Each row was made from one small tree. The marks that hang from a mark follow it in brackets, in the order of their numbers. Every link used is in the known rows. Write each row's tree.
In the rows, 128 means zero.
Known rows
K660(K682(K369 K408)): [128 175 178  89 144 134  81 148 154 154 103 141 153 117  95 156 143  86
 124 133 139 156]
K684(K369(K682(K175 K660))): [156 126 111 124 131 145  98 148 163  94 120 185 160 102 140 125 105  88
 142 119  75  94]
K408(K682(K369(K684) K660)): [147 153 171 120 106 126  86 172 149 147 132 153 153 153 105 106  83  89
 141 119 132  95]
K684(K369(K682)): [161 188  96 133 121 147  75 154 156 157 109 170 157 114 106 165  98  87
 128 108  82 107]
K175(K459): [126 152  97 149 103 142  59 153 124 168  97 195 100 119  84 152 101  71
 115  92  96 146]
K459(K175(K90)): [121 178 111 134 108 107  85 181 145 147  90 164 139 141 129 144  87 138
 132  84 147 126]
K90(K175(K459)): [ 89 173  86 139 139 149  50 167 130 174 129 189 103 152  79 142 109  60
 114  75  98 154]
K682(K175(K90 K459) K369 K660): [133  83 150 133 129 151 117 183 145  99 119 184 125 119 150 127 146 103
 130  96 138 109]
K919(K660(K682(K175 K408))): [112 164 153 127 135 114  81  98 154  97  57 148  86 108 142 143 119  87
 151 135 119 131]
K682(K408 K660): [152 145 154 125 114 125  55 143 181 127  99 159 154 119  84 129 130  80
 141 109 101 165]
K369(K682): [155 176 105 142  98 145  53 159 158 148 103 183 153 117  84 150  64  98
 103  88  92 106]
K459(K175): [110 187 104 128 113 108  69 142 129 146  88 176 139 132  93 126  82 105
 116  88 127 151]
K919(K660(K682(K175))): [119 164 127 138 121  97  76  92 137  94  53 175  61 106 142 150  81  83
 129 131 105 106]
K90(K175): [102 208 111 139 148 124  49 157 163 161 113 171 122 164  79 145 108  74
 113  79 103 149]
K369(K682(K175(K459) K408) K684): [111 109  91 129 123 206 109 180 146 141 156 178 144 128 117 106 122 124
 121  80 117  97]
K331(K459): [146 162 136 134  83  93  46 162 151 165  67 174 138 132  55 152 105 105
 114  87  99 149]
K682(K175 K408): [110 171 145 137 142 145  94 146 188 127  83 162 148 138 117 126 158  96
 130 104 116 144]
K408(K682(K175(K459) K660)): [104 111 121 133  93 141  72 178 133 123  96 210 122 116 138 103  80  56
 165 120  93 104]
K919(K660): [152 199 125 168 101  98  49  97 152 122  49 158  77 129  93 162  84  78
 121  94 105 133]
K660(K682(K175(K90 K459) K408)): [ 98 109 131 111 126 151 104 191 144 143 107 175 116 105 168 156 139 112
 158 123 134 120]
K684(K369(K682(K175(K90) K408))): [141 160 134 126 147 171 125 196 201 127 111 144 182 124 176 156 157 130
 170 106 117  88]
K408(K682(K175(K459) K369 K660)): [105 114 153 118 117 152  94 182 134 117 110 190 137 123 136  97 105  61
 151 123 121 107]
K331(K459(K175)): [116 160 118 111  86  85  59 162 124 154  74 171 151 132  66 124  89 125
 118  77 131 163]
K682(K408): [133 188 143 133 120 135  62 151 181 159  83 152 150 134  82 149 139  90
 131 101 110 162]

Write each row's tree
[122 158 149 134 151 150 128 143 154 129 126 160 131 160 113 111 140 123
  89  97 144 101] | K682(K175 K369(K684))
[105 157 178  90 162 143 110 146 163 125 101 151 151 121 125 136 160  99
 126 138 139 136] | K660(K682(K175 K369 K408))
[122 136 171 122 127 137 115 171 157 116 130 163 150 152 135  82  97 102
 143 122 136  79] | K408(K682(K175 K369(K684) K660))
[115 167 185 111 157 125 102 101 157  91  69 129 103 112 141 140 148  91
 134 134 146 129] | K919(K660(K682(K175 K369 K408)))
[136 161 150 105 132 124  96 140 122 164 135 157 121 134  96 144 100 115
  95 126 138 109] | K660(K682(K369(K684)))
[127 197 163 129 116 137  92 181 148 176 120 148 150 165 101 125  86 100
 130 111 140  90] | K408(K682(K369(K684)))
[153 104 147 125 120 159  96 197 203  86 118 168 180 115 152 124 119 128
 157  95 120  89] | K369(K682(K175(K90) K408 K660))
[ 97 121 133 103 141 151 106 149 104 135 113 193 102 103 131 135 122  81
 108 128 127 120] | K660(K682(K175(K459) K369))
[137 176 170 121 147 156 102 151 168 160 135 127 158 161  79 129 161 117
 110  93 150 143] | K682(K369(K684) K408)
[135 133 131 138 127 179 125 202 194 131 144 149 165 145 152 125 127 165
 137  83 140  66] | K369(K682(K175(K90) K408) K684)
[131 156 173 129 139 105 116 128 150  88  64 145  82 118 176 165 114 117
 135 124 157  84] | K919(K660(K682(K175(K90) K369)))
[163 135 136 116 105 148  52 161 180 118 119 165 179 107  83 128  98  90
 134  98  97 131] | K369(K682(K408 K660))
[123 154 161 131 128 110  99 137 171  97  59 138  92 113 180 163 126 121
 166 127 141 105] | K919(K660(K682(K175(K90) K408)))
[167 112 119 129 126 143 116 186 179  91 123 177 160 112 174 141 114 118
 160 113  98  71] | K684(K369(K682(K175(K90) K660)))
[148 115 114 133 109 142  76 150 168  88 112 201 152 106 117 109  78  97
 116 100  90  89] | K369(K682(K175 K660))
[114 101 130 139  89 136  88 217 149 124  99 199 123 124 176 120  81  86
 186 115 117  81] | K408(K682(K175(K90 K459) K660))
[122 152 153 124 143 119 120  96 127  97 103 145  74 129 140 130 105 118
 106 127 147  87] | K919(K660(K682(K175 K369(K684))))
[127 154 139 144 116  93  94 131 147  95  54 163  64 112 179 167  87 115
 147 123 129  84] | K919(K660(K682(K175(K90))))
[149 162 118 129 112 170  80 168 173 162 142 151 167 138  84 130 103 127
 113  85 117 105] | K369(K682(K408) K684)
[122 164 161 125 145 108 100  96 135  88  64 155  78 109 141 144 109  88
 115 131 137 106] | K919(K660(K682(K175 K369)))
[ 96 117  98 118 118 138  84 148 108 140 103 212  89 100 132 140  98  79
 122 128  99 119] | K660(K682(K175(K459)))
[134 116 180 115 160 158 128 143 178  99 144 143 161 148 112  86 174 118
 122 105 144 129] | K682(K175 K369(K684) K408 K660)
[103 155 148 106 140 131  88 144 163 133  87 168 133 116 132 137 135  95
 139 136 114 136] | K660(K682(K175 K408))
[122 151 128 116  81  80  72 199 139 154  78 161 153 137 102 144  92 156
 138  74 151 139] | K331(K459(K175(K90)))
[141 117 136 118 126 162  84 159 188  87 118 177 175 106 116 106 116  98
 136 101 102 114] | K369(K682(K175 K408 K660))
[136  79  88 132 102 169  78 164 131  97 129 216 132  91 120 109  82  85
 117  92  85  97] | K369(K682(K175(K459) K660))
[102 196 169 127 133 137 101 176 164 139  80 164 155 148 136 120 109  82
 138 120 132  95] | K408(K682(K175 K369))
[ 87 120 121 107 132 157  92 156 131 142 105 186 112 104 133 135 136  81
 142 129 110 144] | K660(K682(K175(K459) K408))
[ 98 123 146 122 155 191 133 163 142 142 147 152 135 150 112 106 182 113
 114  91 149 131] | K682(K175(K459) K369(K684) K408)
[131 142  96 145 119 166 105 160 157 127 137 185 142 139 115 113  81 136
  97  86 109  65] | K369(K682(K175) K684)
[167 120 124 118 105 161  70 163 173 131 157 156 170 123  84 110  97 119
 128  93 109 112] | K369(K682(K408 K660) K684)
[ 89 143 137 130 126 174 123 188 123 158 131 175 126 154 138 102 107  95
 134 108 139  82] | K408(K682(K175(K459) K369(K684)))
[163 133 154 123 124 128  90 140 146 128 144 158 138 143  82 112 119 107
 103 102 130 124] | K682(K369(K684) K660)
